Known rows, with every step that occurs:
gisero rimebog: -117 -203 -45 -35 -453 -141 75 110 21 -131 118 -54 42 12 136 -463 -120
 41 -116 -6 90 59 -351 59 257 -182 -42 -199 -16 -87 397 58 -64 66 -118
 -209 97 -126 -153 169 -113 -195 -126 -257 204 -49
tezur vulil: -56 8 -43 32 -42 -9 125 132 -25 -281 91 31 184 91 36 -151 -69 50 -33 -56
 47 -140 -111 -91 -50 -197 -207 -78 -86 -43 239 22 61 -56 33 -2 -197 -2
 -102 4 -50 -301 -85 -41 173 -94
vulil gisero: 110 -31 -117 13 -161 -102 70 -28 -46 -204 136 45 17 -9 124 -72 59 -63 0
 -13 107 84 -217 48 187 -95 65 -255 -14 -228 191 -18 -113 -313 -209 102
 -81 31 -161 210 3 -179 -131 -56 281 -127
tezur rimebog kibanet vulil: -46 21 -289 21 95 32 227 30 77 45 -10 -51 237 59 12 330 113 -3 40 -160
 -23 -149 1 126 280 -440 -23 186 -281 45 23 196 49 9 -140 278 -218 142
 -272 -70 -12 -133 71 -239 126 -71
fisos viro gisero: -87 2 68 45 -317 -93 180 64 -18 9 129 -122 -8 -34 14 -75 -4 120 -90 63
 22 -177 -364 -69 37 -216 -11 174 -78 60 210 105 -93 274 43 -10 44 -244
 -217 160 -37 -127 -115 -105 171 -61
vulil gisero rimebog kibanet viro suro: 223 -125 85 -69 -119 -9 194 -355 192 54 319 30 -84 -37 341 -2 54 -96 93
 73 48 292 -16 -62 256 -56 142 -225 111 -94 253 66 -51 -218 -352 -186
 119 38 -56 -8 113 -187 -58 -149 150 -45
gisero rimebog kibanet viro suro tezur: 135 -155 163 -42 182 -57 255 -246 164 107 221 119 -121 18 389 -247 160
 10 105 0 -122 85 -129 -126 388 80 -97 59 48 29 199 176 0 4 -86 -323 201
 16 -86 -166 27 -380 -66 -487 117 51
suro tezur: 30 -66 -57 43 144 -123 133 62 -75 -137 24 168 -11 47 162 -287 146 47 8
 -101 -60 -87 -329 8 309 41 -166 53 -74 -124 137 114 -45 -99 53 -43 -9
 20 -191 54 -98 -349 -121 -364 232 -25
fisos viro vulil rimebog: -242 66 -170 -9 -460 -124 172 -142 -9 78 -5 -5 170 8 -92 -49 -82 168
 -136 111 -51 189 -344 356 73 -250 -49 6 25 -39 345 46 153 -32 -11 -157
 -2 -118 -128 267 -165 -158 -280 -126 145 55
kibanet viro: 145 12 -146 18 -14 -34 74 -166 -14 -299 147 182 118 4 354 -261 83 -55 9
 -27 195 -49 -104 33 251 -36 -123 26 -176 -141 250 16 -36 69 -109 -34 92
 10 -147 16 3 -319 -51 -143 201 -109
fivinuf rimebog kibanet: 44 -64 -105 22 -216 -37 60 -125 -10 -169 129 15 -13 59 184 -71 41 -6 -11
 146 -134 -69 -142 -112 26 -94 -388 30 31 -117 115 37 -198 170 -307 -8
 -80 -7 -234 187 -114 -284 -70 13 151 -172
vulil rimebog kibanet viro suro: 391 43 -220 -97 102 -17 272 -343 105 -6 203 83 64 -1 273 118 18 35 134
 223 -120 117 -83 38 36 -103 28 -85 2 -72 275 163 38 15 -283 -166 -27 61
 -32 52 -84 -365 -152 33 156 -12
tezur kibanet gisero rimebog vulil: -372 -53 233 65 -363 -91 -55 231 132 37 201 52 56 253 88 -551 -109 -124
 -15 -223 -17 30 -131 -63 -33 -56 -28 23 -35 -145 358 108 12 -242 -254
 -16 -227 19 -191 242 -236 -171 -131 130 112 -97
vulil gisero rimebog kibanet: -53 -126 80 -38 -263 -88 113 -44 90 -90 197 -113 -97 28 13 -76 -97 -22 5
 -32 46 210 -130 17 11 -141 79 -223 38 -159 223 53 -194 -284 -320 -16 -7
 23 -172 59 -63 -88 -55 -68 212 -70
fisos rimebog kibanet: -41 -9 -240 -147 76 -262 153 31 38 -225 75 -62 44 77 16 -34 -42 -19 70
 159 65 -88 -81 -186 -143 152 -59 25 -36 -130 166 241 -190 308 -193 171
 9 78 -239 77 -58 -115 -92 -371 223 -120
suro tezur rimebog kibanet vulil: -76 1 -189 80 397 -36 246 72 68 124 -50 89 99 83 40 278 212 16 103 -257
 -151 -149 -65 104 427 -352 -82 358 -307 28 -85 247 53 -114 28 265 -211
 162 -294 -189 -32 -228 66 -473 124 5
fisos viro vulil rimebog kibanet gisero: -524 126 -89 76 -269 -114 126 -366 101 194 9 -39 96 119 -164 41 -51 21
 -101 197 -170 161 -16 272 -105 -268 7 93 -120 49 191 91 57 -222 -272
 -17 -92 18 -221 108 -84 -216 -223 101 216 43
fisos viro suro tezur rimebog: 107 -2 -315 137 -5 -58 434 48 22 406 79 88 -33 -59 312 181 323 164 34
 -223 -256 24 -295 4 660 -68 -162 66 -19 49 97 228 378 -7 225 -190 35
 -39 -142 48 -32 -341 -167 -637 209 -8
suro tezur rimebog: -9 -25 -430 78 163 -170 166 130 -56 37 -8 204 68 31 148 -27 139 56 68
 -289 -78 -159 -243 57 540 -69 -151 83 -203 -96 146 139 116 -144 144 97
 -13 85 -235 -53 -76 -313 -87 -504 250 -59
suro tezur vulil gisero: -3 17 34 107 290 -72 130 99 -13 -233 96 237 -51 88 46 -49 119 26 82 -162
 -49 7 -97 -100 115 -83 -105 26 -41 -180 82 -1 13 -504 81 138 -236 97
 -112 -145 3 -289 -83 -181 215 -26
gisero rimebog kibanet viro: -15 -99 45 -22 -130 -37 70 -163 128 -160 205 20 -19 46 217 -267 -78 19
 -16 -25 118 48 -21 -10 70 -105 -112 7 -121 -33 289 79 -120 92 -257 -197
 176 5 -172 -105 -57 -250 6 -186 145 -58
vulil gisero rimebog kibanet viro: 12 -77 64 -8 -135 -32 61 -244 132 -143 272 78 -77 22 193 -105 -41 -59 27
 -61 160 229 37 31 66 -91 78 -99 -58 -143 236 13 -191 -289 -355 -11 100
 68 -149 -113 32 -134 4 -80 176 -74
kibanet vulil: 10 -69 -9 -9 -83 -18 132 37 12 -158 28 -8 189 30 143 -77 151 -40 -30 14
 90 -42 -258 146 263 -368 59 119 -159 -78 147 99 -72 36 -107 92 -170 -7
 -193 140 -17 -162 -15 -155 157 -52
suro tezur vulil gisero rimebog kibanet: -214 -84 206 50 214 -70 168 82 123 -87 163 91 -158 126 -58 -79 -35 70 62
 -184 -111 110 10 -140 -97 -159 -70 -23 16 -80 103 63 -48 -498 -64 39
 -169 85 -117 -252 -31 -222 -32 -225 158 22
viro gisero rimebog vulil: -92 -144 273 -103 -461 -220 66 217 55 -15 217 -102 10 80 -106 -301 -251
 92 -13 -7 -10 -236 -442 -133 -61 -172 61 103 -22 -141 487 89 -146 248
 -68 23 -10 -217 -121 277 -148 -47 -79 -127 139 -50
rimebog vulil: 292 17 40 -46 -234 -73 149 111 -41 -143 149 35 124 142 18 -144 -16 82
 -24 -130 -16 -85 -268 -24 -56 33 -149 -3 -42 -288 322 110 -21 75 -74 25
 -145 5 -76 316 -211 -243 -68 -85 194 -126
viro vulil gisero rimebog: -420 -134 61 -101 -531 -184 -13 -127 57 -79 62 -16 158 -9 -25 -316 -150
 -82 -40 30 154 209 -303 212 392 -166 110 -230 110 -85 375 -80 -130 -325
 -155 -37 112 -56 -154 179 79 7 -183 -288 208 -15
suro tezur vulil: -62 12 -24 78 305 -45 164 172 -32 -223 40 195 32 119 77 -246 62 107 16
 -146 -81 -155 -142 -106 93 -73 -241 96 -106 -32 124 72 67 -154 187 4
 -181 33 -138 -127 -65 -391 -81 -302 156 -16
viro suro tezur vulil: 107 -42 50 30 278 -29 296 70 30 -40 104 137 43 58 204 -172 159 58 105
 -37 -214 -86 -206 -203 326 -6 -203 -54 60 38 144 122 218 -118 216 -147
 -159 15 -50 -43 29 -444 -156 -344 158 12

Rows:
223 -5 -310 14 313 -60 369 -42 61 253 59 45 13 17 119 233 186 64 169
 -150 -282 -117 -138 -125 509 8 -166 29 -30 45 32 267 213 -94 47 -30 -27
 112 -194 -89 7 -358 -79 -560 185 -24 -> viro suro tezur rimebog kibanet
-93 -141 59 -58 -291 -63 125 18 77 -66 130 -167 -26 65 26 -266 -140 52
 -67 -17 27 30 -193 -13 12 -169 -71 -143 -27 -21 262 123 -136 28 -269
 -154 62 -47 -197 56 -147 -183 -50 -156 168 -63 -> gisero rimebog kibanet
-204 -160 121 55 -471 -199 9 47 113 40 210 51 26 208 61 -436 -57 -53 -57
 -82 -19 15 -170 9 1 -124 57 -35 -103 -253 439 55 -45 -77 -266 -27 -114
 -23 -101 280 -129 -221 -101 -24 253 -84 -> kibanet gisero rimebog vulil
-169 -128 60 26 -289 -100 84 123 76 -199 203 36 24 52 23 -220 -147 15
 -22 -102 108 172 -89 -19 6 -286 22 -237 42 -113 341 -60 -16 -339 -77 -1
 -151 -34 -81 15 -11 -142 -87 -42 189 -44 -> tezur vulil gisero rimebog
-3 -38 72 -27 99 28 183 -59 50 -106 36 -121 142 82 31 78 128 -33 -10 34
 22 -50 -85 74 54 -363 5 177 -183 -18 13 161 -135 38 -233 133 -193 78
 -210 42 -50 -172 36 -121 100 -45 -> rimebog kibanet vulil
-184 11 394 -71 -242 -85 -53 178 141 -80 285 98 70 120 114 -436 -249 -28
 77 -194 86 -155 -206 -220 -75 -74 -46 336 -40 -39 427 91 -100 77 -68 5
 -57 -150 -165 89 -166 -91 -55 -17 -33 -64 -> tezur kibanet viro gisero rimebog vulil
-389 28 -29 100 -104 -29 -84 68 28 -112 62 85 120 140 186 -434 33 -238
 13 -100 58 -59 -55 -64 149 -87 -65 0 -134 39 146 82 -14 -292 -237 102
 -200 72 -285 130 -89 -287 -179 223 167 -129 -> tezur kibanet gisero
9 -102 88 40 -53 9 54 -174 75 -135 155 41 -13 46 189 224 216 -115 55 140
 -83 97 -43 60 99 -372 -54 159 -10 -235 -39 -24 -283 -115 -419 291 -303
 90 -241 121 48 -114 26 125 91 -119 -> fivinuf rimebog kibanet vulil gisero
249 -33 -13 27 -365 33 367 -73 4 145 161 -109 20 -64 277 -35 201 112 -99
 64 -116 127 -308 -7 305 -61 -80 -161 126 20 220 154 195 145 10 -330 37
 -142 -92 282 -37 -268 -178 -261 189 -57 -> fisos viro suro
7 28 -239 59 98 -13 178 -22 85 70 67 -6 150 41 -13 511 155 -82 83 -139
 25 24 54 159 276 -450 157 91 -232 -95 -36 131 -21 -297 -226 415 -291
 203 -270 -58 66 -21 70 -183 162 -77 -> tezur rimebog kibanet vulil gisero
-5 116 -37 8 17 43 -6 32 22 -276 122 190 149 63 343 -351 25 -140 27 -195
 191 -32 -42 -40 157 -31 -202 105 -108 -11 179 62 12 -159 -91 -62 -27 45
 -224 -9 -84 -258 -102 39 49 -121 -> tezur kibanet viro
221 67 4 -43 7 80 129 -79 69 -109 174 150 128 -6 482 -284 120 -150 113
 -65 68 40 -119 -140 389 45 -172 -50 54 62 202 120 164 -53 -85 -191 -9
 12 -131 75 -4 -317 -160 -41 38 -83 -> tezur kibanet viro suro
-361 -93 135 -126 -375 -93 52 -231 109 -34 60 -131 88 37 -164 -113 -165
 -58 -49 50 73 207 -146 102 143 -170 35 -165 110 -88 254 -5 -118 -317
 -269 32 85 -10 -180 82 63 16 -113 -179 158 -7 -> viro vulil gisero rimebog kibanet
131 112 -421 34 122 -4 150 -173 50 -59 122 167 164 46 191 197 52 -17 72
 -180 68 -138 128 16 233 -122 -181 97 -277 -60 132 126 65 5 -113 131 31
 162 -226 -197 6 -278 40 -268 187 -145 -> tezur rimebog kibanet viro
-253 -151 85 -41 -267 -197 -20 -86 83 -151 218 67 62 -25 231 -437 -147
 -22 7 102 165 -184 -305 -58 230 -236 55 123 -135 21 437 -7 -186 189 -74
 -39 219 -202 -182 -16 67 -136 -73 -177 148 -39 -> kibanet viro gisero rimebog
-48 -191 -15 -20 -421 -169 49 35 37 -112 170 -5 -44 -22 121 -282 -68 -50
 -39 -50 137 245 -299 89 203 -181 138 -291 68 -210 353 -24 -113 -265
 -237 -43 20 -49 -122 181 -42 -93 -124 -87 246 -75 -> vulil gisero rimebog
-337 -143 193 22 -587 -187 141 121 64 110 181 -150 -69 -52 21 -317 -128
 143 -139 35 14 -36 -429 -34 61 -322 67 112 -13 104 372 92 -74 293 6
 -160 147 -330 -201 170 -82 -56 -132 -234 152 -17 -> fisos viro gisero rimebog
-143 -223 102 1 -315 -116 78 53 106 -86 144 -21 41 -4 170 -164 65 -73
 -41 -17 153 219 -248 227 323 -471 291 -37 -38 -173 254 8 -161 -240 -252
 87 -126 -31 -149 175 26 2 -40 -166 149 2 -> kibanet vulil gisero rimebog
-22 -38 195 -15 309 42 238 184 82 60 8 110 70 44 318 -142 319 -102 145
 -117 -137 22 -296 -58 548 -169 -23 198 50 126 -17 243 109 -202 89 -50
 -257 39 -208 106 -42 -261 -145 -292 -15 50 -> viro suro tezur kibanet vulil
207 89 -229 -25 106 -66 122 -266 45 -158 163 144 37 73 143 47 -86 42 68
 77 -10 82 -48 119 -158 -124 -19 53 -166 -138 241 107 -72 -89 -284 -17
 -41 100 -126 -45 -177 -322 -95 57 167 -38 -> vulil rimebog kibanet viro
244 -69 46 39 -370 -150 26 -30 -31 -153 271 196 -28 98 186 -10 95 -33 35
 3 -92 61 -210 -42 -7 5 -209 2 112 -478 249 -62 -175 -96 -278 174 -265
 21 -108 422 -117 -169 -88 120 189 -193 -> fivinuf rimebog vulil gisero
-332 -39 105 -104 -242 -62 27 -350 143 -131 78 29 186 54 53 -326 -154
 -68 -50 47 136 52 -45 118 198 -101 -150 78 -62 58 323 34 -95 5 -165
 -128 274 -12 -199 -112 51 -139 -46 -326 99 13 -> gisero rimebog kibanet viro vulil
-33 -60 -199 -22 -77 -116 144 63 18 -95 32 38 149 41 87 35 29 40 13 97
 -16 61 -318 313 85 -525 177 88 -148 -113 261 95 -71 -48 -203 87 -264 0
 -138 229 -164 -177 -133 26 150 22 -> kibanet vulil rimebog
215 -35 44 83 6 -25 410 -27 5 229 116 57 -115 -36 311 -78 333 148 -28
 -38 -218 128 -357 -39 408 57 -137 50 102 27 99 220 199 46 163 -323 39
 -98 -109 161 -63 -367 -191 -485 181 19 -> fisos viro suro tezur
376 31 73 -17 -189 -105 121 38 -16 -142 206 69 33 107 -22 36 25 -5 36
 -135 16 85 -200 8 -65 27 56 -87 3 -428 249 22 -91 -269 -192 140 -231 62
 -57 315 -122 -149 -71 -13 222 -143 -> rimebog vulil gisero
139 -64 -387 42 198 -150 303 48 -7 195 33 179 56 -36 299 62 231 39 142
 -176 -193 -94 -303 -35 706 -16 -106 -51 -20 -37 160 195 256 -52 160 -70
 12 62 -144 63 24 -372 -181 -595 228 -27 -> viro suro tezur rimebog
-121 -65 133 22 -86 -7 136 45 132 -153 195 -79 -34 96 -76 -30 -166 28 0
 -75 9 147 44 -94 -205 -264 -4 -170 13 -49 205 14 -62 -386 -210 33 -197
 45 -113 -129 -26 -130 -11 12 139 -52 -> tezur vulil gisero rimebog kibanet
-83 23 -190 71 277 -170 168 179 -18 -131 75 256 5 121 10 -157 -50 172 87
 -61 -199 -29 -221 46 -63 -213 -136 111 -114 -131 238 94 118 -303 116
 -10 -268 37 -89 -58 -223 -399 -197 -147 168 60 -> suro tezur vulil rimebog
-105 11 -54 83 -3 -47 37 -187 51 -45 80 -13 42 133 30 -130 72 -155 -18
 65 -26 -99 51 -49 0 -80 -46 -19 -219 -45 87 99 -83 -146 -356 112 -105
 108 -272 22 -2 -325 -55 74 286 -117 -> rimebog kibanet gisero
-215 -138 118 73 49 -147 104 170 73 -121 158 166 -114 83 47 -281 -8 50
 30 -187 -41 156 -150 -46 137 -165 -25 -46 12 -124 225 -15 -5 -497 71 16
 -145 7 -97 -130 -24 -227 -94 -297 199 18 -> suro tezur vulil gisero rimebog
-479 61 -144 -28 -148 -157 6 -376 88 8 -24 22 205 147 -167 -57 -130 -111
 24 270 -110 39 -54 203 -29 -223 44 31 -153 -37 244 54 -24 -309 -350 137
 -110 99 -201 88 -45 -223 -213 120 238 5 -> viro vulil rimebog kibanet gisero
-187 14 -223 45 7 -161 55 -205 60 13 90 26 0 156 -22 -18 -38 -51 40 187
 -131 23 -24 111 -185 -225 96 -61 -190 -137 211 108 -107 -242 -426 98
 -207 117 -195 74 -160 -322 -175 248 280 -47 -> vulil rimebog kibanet gisero
77 -10 113 -2 103 47 163 -110 71 -109 97 -84 55 55 13 237 174 -102 40 24
 59 120 -17 91 54 -324 169 36 -115 -154 -39 99 -218 -263 -337 274 -261
 118 -209 24 34 -68 43 -16 159 -62 -> rimebog kibanet vulil gisero
244 45 -288 26 -214 -120 182 198 -27 34 116 83 188 117 2 121 -22 93 33
 -312 -57 -149 -197 34 178 -95 -147 -28 -169 -262 307 148 182 21 5 148
 -187 82 -152 192 -189 -212 -53 -306 207 -145 -> tezur rimebog vulil
-57 25 -243 -7 -20 -129 148 137 -9 -223 95 102 123 98 -4 -84 -190 135 24
 58 -68 1 -183 76 -226 -372 -70 -96 -78 -144 352 26 135 -162 -47 -6 -277
 2 -46 71 -205 -307 -189 163 163 -19 -> tezur vulil rimebog
-528 20 151 -65 -311 -42 -114 -146 133 -176 129 168 192 10 200 -409 -140
 -221 27 -169 248 246 -78 141 388 -69 -20 -27 78 -6 330 -71 -22 -475
 -142 -5 92 -4 -191 -17 63 -17 -152 -88 -5 -17 -> tezur kibanet viro vulil gisero rimebog
-166 -189 171 -43 -139 -17 162 29 141 -39 76 -163 72 67 24 -113 -16 4
 -63 -6 30 60 -130 99 93 -455 48 131 -106 31 177 145 -177 88 -243 -35
 -88 -16 -207 43 -79 -99 34 -219 84 -2 -> gisero rimebog kibanet vulil
-425 -214 -46 74 -440 -174 -36 -33 83 -8 123 14 30 98 163 -535 -5 -109
 -95 45 73 34 -181 91 247 -189 64 -135 -126 -31 385 14 -42 -85 -260 -88
 8 -55 -185 163 -24 -263 -148 -110 294 -64 -> kibanet gisero rimebog
-422 31 39 143 242 -108 -58 111 20 -41 23 245 -18 160 221 -491 154 -201
 56 -195 -83 -67 -99 -92 276 69 -104 176 -155 40 42 127 3 -418 -77 81
 -193 108 -310 -30 -92 -386 -190 -25 181 -58 -> suro tezur kibanet gisero
-344 145 70 -15 252 -24 -32 -121 26 -188 -39 342 197 64 235 -433 71 -148
 76 -215 83 -42 -112 35 471 127 -276 333 -85 59 112 54 49 -322 134 5 68
 65 -274 -163 15 -253 -153 -359 22 18 -> suro tezur kibanet viro vulil
-90 121 46 -55 -10 -1 15 -489 69 -203 91 145 181 30 35 70 23 -164 49 53
 180 115 76 88 170 24 -62 8 -47 -108 118 -40 -99 -344 -243 132 66 150
 -175 -106 177 -129 -25 -96 182 -56 -> rimebog kibanet viro vulil gisero
32 73 101 -52 109 -15 71 -229 52 -207 167 30 46 21 56 -37 -66 -39 91 125
 95 -297 -54 -203 -33 -94 -35 232 -224 29 160 90 -246 165 -152 129 82
 -37 -226 -135 68 -194 13 -63 145 -81 -> rimebog kibanet viro gisero
-13 106 24 59 373 -8 25 37 5 -214 88 353 6 85 398 -392 141 -91 106 -292
 50 -61 -90 -75 346 126 -248 284 -121 -13 73 129 -10 -274 53 -66 -12 90
 -255 -149 -115 -361 -97 -229 62 -39 -> suro tezur kibanet viro
-69 -16 156 50 29 24 92 -151 169 -225 285 130 -13 81 148 -60 -116 -26 37
 -95 125 149 220 -85 -146 -209 -43 -26 -85 -102 226 -31 -34 -361 -225 43
 -95 94 -78 -318 49 -190 45 -20 131 -49 -> tezur vulil gisero rimebog kibanet viro
-1 22 -166 99 433 -53 224 -22 86 128 25 151 44 67 29 466 271 -40 152
 -282 -110 11 13 132 428 -329 101 256 -240 -94 -134 171 -30 -471 -96 432
 -269 238 -285 -195 49 -119 52 -400 182 1 -> suro tezur rimebog kibanet vulil gisero
-259 57 -391 128 9 -70 84 -108 72 114 36 52 120 126 51 121 39 -123 35
 -107 -46 -167 111 7 221 -192 -52 -2 -343 -22 92 132 79 -149 -274 243
 -123 190 -308 -90 30 -292 -28 -58 301 -139 -> tezur rimebog kibanet gisero
200 -71 11 13 -364 -114 46 30 -42 -146 207 129 24 119 191 -150 46 26 -11
 0 -138 -84 -286 -77 11 -36 -354 100 53 -369 306 1 -99 219 -195 27 -190
 -33 -118 414 -198 -257 -89 33 139 -180 -> fivinuf rimebog vulil
61 3 95 -22 184 -13 191 157 19 56 60 108 -26 25 322 -297 166 -70 127
 -154 -178 11 -319 -190 461 111 -153 -10 137 74 79 218 143 -226 81 -191
 -93 7 -174 113 -101 -353 -240 -250 61 -18 -> viro suro tezur kibanet
-280 -194 83 -81 -414 -214 23 140 43 -88 139 -114 4 -16 3 -432 -210 22
 -34 106 83 -186 -451 -88 134 -280 118 -61 -35 22 443 39 -176 202 -83
 -60 109 -247 -202 156 -38 -93 -131 -147 171 -42 -> viro gisero rimebog
53 51 -303 70 302 -107 222 66 4 81 6 113 21 80 35 135 98 65 90 -275 -171
 -141 -102 -34 342 -94 -250 134 -206 -15 21 206 59 -149 7 138 -48 153
 -293 -193 -92 -316 -18 -486 210 -54 -> suro tezur rimebog kibanet
56 -134 136 -50 -460 -154 122 187 45 -48 195 -39 45 123 52 -359 -136 98
 -70 -148 12 42 -342 15 7 -88 -65 -80 13 -275 450 90 -27 90 -132 -144
 -50 -87 -64 294 -238 -158 -77 -219 159 -75 -> gisero rimebog vulil
343 -31 -110 -47 -54 -4 191 -286 30 -126 194 145 120 -52 471 -162 176
 -68 59 91 75 20 -184 -39 438 58 -76 -113 -9 -60 278 72 82 85 -84 -204
 118 -5 -62 109 97 -377 -120 -257 178 -85 -> kibanet viro suro
105 -37 -147 -16 291 -117 323 75 42 37 109 196 15 61 167 -34 48 148 152
 76 -313 24 -286 -48 158 -181 -70 -47 70 -61 264 125 246 -225 140 -163
 -264 14 20 46 -135 -450 -262 -198 149 75 -> viro suro tezur vulil rimebog
